Each row was made from one path, in order. Every step used is in the known rows, and no mark comes twice. Write each row's path.
(in the rows, 128 means zero)
Known rows
sama/dedi/simez: [129 147 129 149 134 134 113 129 106 113 120 117  95 122 169 138 113 115
 111 160 131 121 128 157 141]
gelo/movuf/sama/dedi/simez/kogi: [112 122 104 138 113 136 136 103  74 133 111 137  76 128  63 159 148 105
 107 160 141 104 125 162 196]
dusog/pivinu/gelo/movuf: [122 146  79 133 114 150 137 146  99 128 173 127 105 114  94 171 140 132
 125 150 159 112 130 117 167]
dusog/pivinu/dedi: [113 175 109 125 140 124 143 162 130 122 158 108 118 123 139 141 112 133
 115 147 156 127 116 118 148]
fonilap/nuni/movuf/sama/dedi/simez/kogi: [138 149 121 134 125 112 130  99  75 134 100 105  67 140 180 170 146 120
 101 157 128  84 133 184 185]
fonilap/nuni/movuf/sama/dedi/pivinu/dusog: [142 172 126 142 136 124 149 113 104 137 130 101  52 129 186 170 129 142
  87 149 136  85 140 172 202]
dusog/pivinu/gelo/movuf/sama: [110 145  72 116 108 156 154 134 100 141 185 128  96 113  80 174 158 131
 131 137 164 107 132 122 177]
pavan/dusog/pivinu/gelo/movuf: [122 170  85 138 111 136 126 140 110 132 170 101 112 124  55 172 120 135
 132 158 151 120 124 107 171]
nuni/movuf/gelo/pivinu/dedi/sama: [149 108  99 100 138 142 159 150 157 121 114 140 106 117 101 188  94 106
  95 151 151 103 121 162 218]
simez/dedi/sama: [127 118 138 151 137 134 141 152  98  99  79 121 115 116 166 122 108 127
 129 161 126 112 125 150 130]
dedi/simez/kogi: [143 140 126 126 140 126 122 118  80 114  86 122 127 135 144 137 138 134
 128 166 132 115 124 148 156]
dusog/pivinu/dedi/simez: [117 178 101 121 148 130 138 162 109 120 136 102 111 140 170 157 115 132
 123 157 153 124 118 123 155]
dedi/simez: [141 151 117 123 141 145 129 123 107 117 102 124 122 128 161 148 118 132
 130 152 138 124 131 141 143]
gelo/movuf/sama/dedi/simez: [110 130  98 135 114 151 142 108  98 136 125 139  73 121  77 168 131 104
 109 149 146 112 131 156 185]
simez/kogi: [139 135 137 132 130 116 126 117 103 116 112 130 135 115 104 118 138 135
 119 155 134 118 120 143 152]
pivinu/gelo/movuf/sama: [123 137  88  95 108 150 161 116 124 143 165 163 106 108  57 171 159 130
 131 132 154 106 142 138 177]
pavan/dusog/pivinu/dedi/sama: [116 186 114 136 144 124 134 171 128 114 137  79 111 138 106 144  90 128
 127 162 144 132 110 105 146]
fonilap/nuni/movuf/sama: [143 158 113 115 124 130 153 101 120 141 122 118  90 122 155 172 130 133
 108 130 141  95 137 162 169]
movuf/gelo: [136 124 103 116 122 148 148 118 142 121 132 144 117 102  97 151 102 124
 115 139 147 119 131 138 166]
sama/dedi/pivinu: [140 135 136 167 138 135 126 134 140 110 129 111  82 114 156 115 108 129
  96 153 136 124 126 147 132]
pivinu/dedi/simez/kogi: [131 163 125 106 150 104 135 141 109 118  94 134 129 145 141 141 130 131
 122 166 136 117 120 146 165]
pavan/dusog/pivinu/dedi: [115 195 114 130 134 112 131 156 137 127 155  84 123 131  96 145  94 136
 124 155 148 133 110 108 154]
nuni/fonilap: [145 163 123 139 139 149 158 115 135 121 145 119 119 117 188 120 116 134
 129 148 140 127 135 158 126]
sama/dedi/pivinu/dusog/pavan: [132 151 126 172 140 138 116 155 117 126 142 109  70 123 189 124 120 142
  90 176 140 117 132 145 160]
gelo/pivinu/dusog: [130 162 138 130 138 143 128 127 104 124 133 114 131  91  98 156 116 144
 114 146 142 118 129 153 221]

Which path is each row?
[115 145 110 145 124 146 155 116 104 137 142 133  60 116  70 159 131 127
  94 152 149 106 133 149 214] -> gelo/movuf/sama/dedi/pivinu/dusog
[127 159 128 111 153 128 152 166 146 108 112 137 118 127 131 133 105 122
 117 151 141 125 122 131 136] -> pivinu/dedi/sama
[135 139  94 115 113 141 143 128 125 129 152 162 118 110  70 168 140 132
 124 145 150 110 139 134 165] -> pivinu/gelo/movuf
[128 143 131 121 150 141 141 160 140 110 107 121 123 108 102 147 103 118
 114 146 143 127 119 148 178] -> gelo/pivinu/dedi/sama
[149 153 109 128 130 132 140 111 100 132 115 115  91 108 132 206 102 135
  92 149 142  86 139 172 247] -> fonilap/nuni/movuf/gelo/pivinu/dusog
[113 133  91 155 119 156 143 132 105 148 145 132  50 123  98 157 138 128
  91 165 155 108 134 145 203] -> gelo/movuf/sama/dedi/pivinu/dusog/pavan
[149 152 112 128 125 127 149 116 127 138 145 113  55 127 188 171 147 137
  98 139 138  86 145 170 170] -> fonilap/nuni/movuf/sama/dedi/pivinu/gelo
[151 123 104 108 127 142 148 121 131 134 137 135 115 103  99 196 105 126
  95 151 151  96 129 168 252] -> nuni/movuf/gelo/pivinu/dusog
[127 168 114 134 134 141 125 148 107 140 145 129 115 117 165 140 129 151
 114 167 147 118 135 131 171] -> pivinu/dusog/pavan
[114 165 109 130 149 138 146 178 119 108 136 104 106 129 150 140 108 125
 118 154 151 125 115 116 139] -> dusog/pivinu/dedi/sama
[148 125 109 109 122 133 159 125 154 140 170 132  76 123 158 157 152 128
 101 141 146  95 135 166 169] -> nuni/movuf/sama/dedi/pivinu/gelo
[144 123 127 141 134 123 147 147 123 112 115 125 110 119 181 128 134 155
 129 157 133 105 136 149 141] -> simez/dedi/pivinu/gelo
[126 181 104 129 120 130 123 145 122 127 177  87 123 121 106 151 122 144
 140 152 145 124 124 110 148] -> pavan/dusog/pivinu/gelo
[156 159 120 135 130 121 134 114 120 128 110 118 101 124 171 170 109 136
 103 143 137 100 135 155 159] -> fonilap/nuni/movuf
[130 110 104 133 120 136 167 131 114 128 118 138  88 120 119 152 148 146
 127 151 143  97 137 152 176] -> simez/dedi/pivinu/gelo/movuf/sama
[154 129  96 131 130 150 150 134 137 122 134 144  96 122  96 157 136 145
 116 150 151 113 139 127 160] -> dedi/pivinu/gelo/movuf
[114 146 121 122 126 144 138 111 109 131 137 118  85 118 147 140 137 115
 119 141 138 116 131 162 157] -> movuf/sama/dedi/simez
[126 138 119 121 124 143 152 123 141 131 168 123  75 110 141 130 155 133
 115 135 143 111 137 153 150] -> movuf/sama/dedi/pivinu/gelo
[139 127 110 158 124 139 132 138 131 118 148 136  72 116 114 146 128 127
  98 158 143 111 135 145 157] -> sama/dedi/pivinu/gelo/movuf
[135 110 106 122 122 158 139 116 137 121 124 130 120  86  68 164 100 120
 112 136 149 120 127 152 205] -> movuf/gelo/pivinu
[121 119 104 149 117 152 152 113 125 133 132 134  62 115  65 150 127 115
  96 143 150 114 129 147 179] -> gelo/movuf/sama/dedi/pivinu
[158 142 115 121 140 143 146 138 147 117 142 130 109 118 154 134 138 155
 124 143 144 117 139 130 136] -> dedi/pivinu/gelo
[130 155 122 112 149 133 133 143 130 121 104 119 128 117 120 163 109 126
 117 148 145 126 123 154 193] -> gelo/pivinu/dedi/simez
[134 135 125 165 142 129 135 159  99 124 101 111  95 128 209 128 121 163
 113 179 136 108 131 146 167] -> simez/dedi/pivinu/dusog/pavan
[142 118 137 160 139 125 144 140 122 108  89 113 107 119 175 118 109 149
 119 157 131 115 126 148 139] -> simez/dedi/pivinu
[142 129  90 113 124 157 167 123 137 135 145 145  87 121  85 161 153 144
 121 138 155 109 140 133 174] -> dedi/pivinu/gelo/movuf/sama
[126 152 132 115 140 128 137 143 152 123 126 125 135 100  89 149 106 128
 110 138 147 128 119 151 188] -> gelo/pivinu/dedi
[152 120  91  92 137 135 152 135 149 131 112 138 112 126 121 204 100 112
  99 154 153 102 124 169 231] -> nuni/movuf/gelo/pivinu/dedi/simez
[128 120 108 110 140 151 152 151 146 112 112 133 110 102  77 166  92 110
 108 145 149 119 123 148 205] -> movuf/gelo/pivinu/dedi/sama
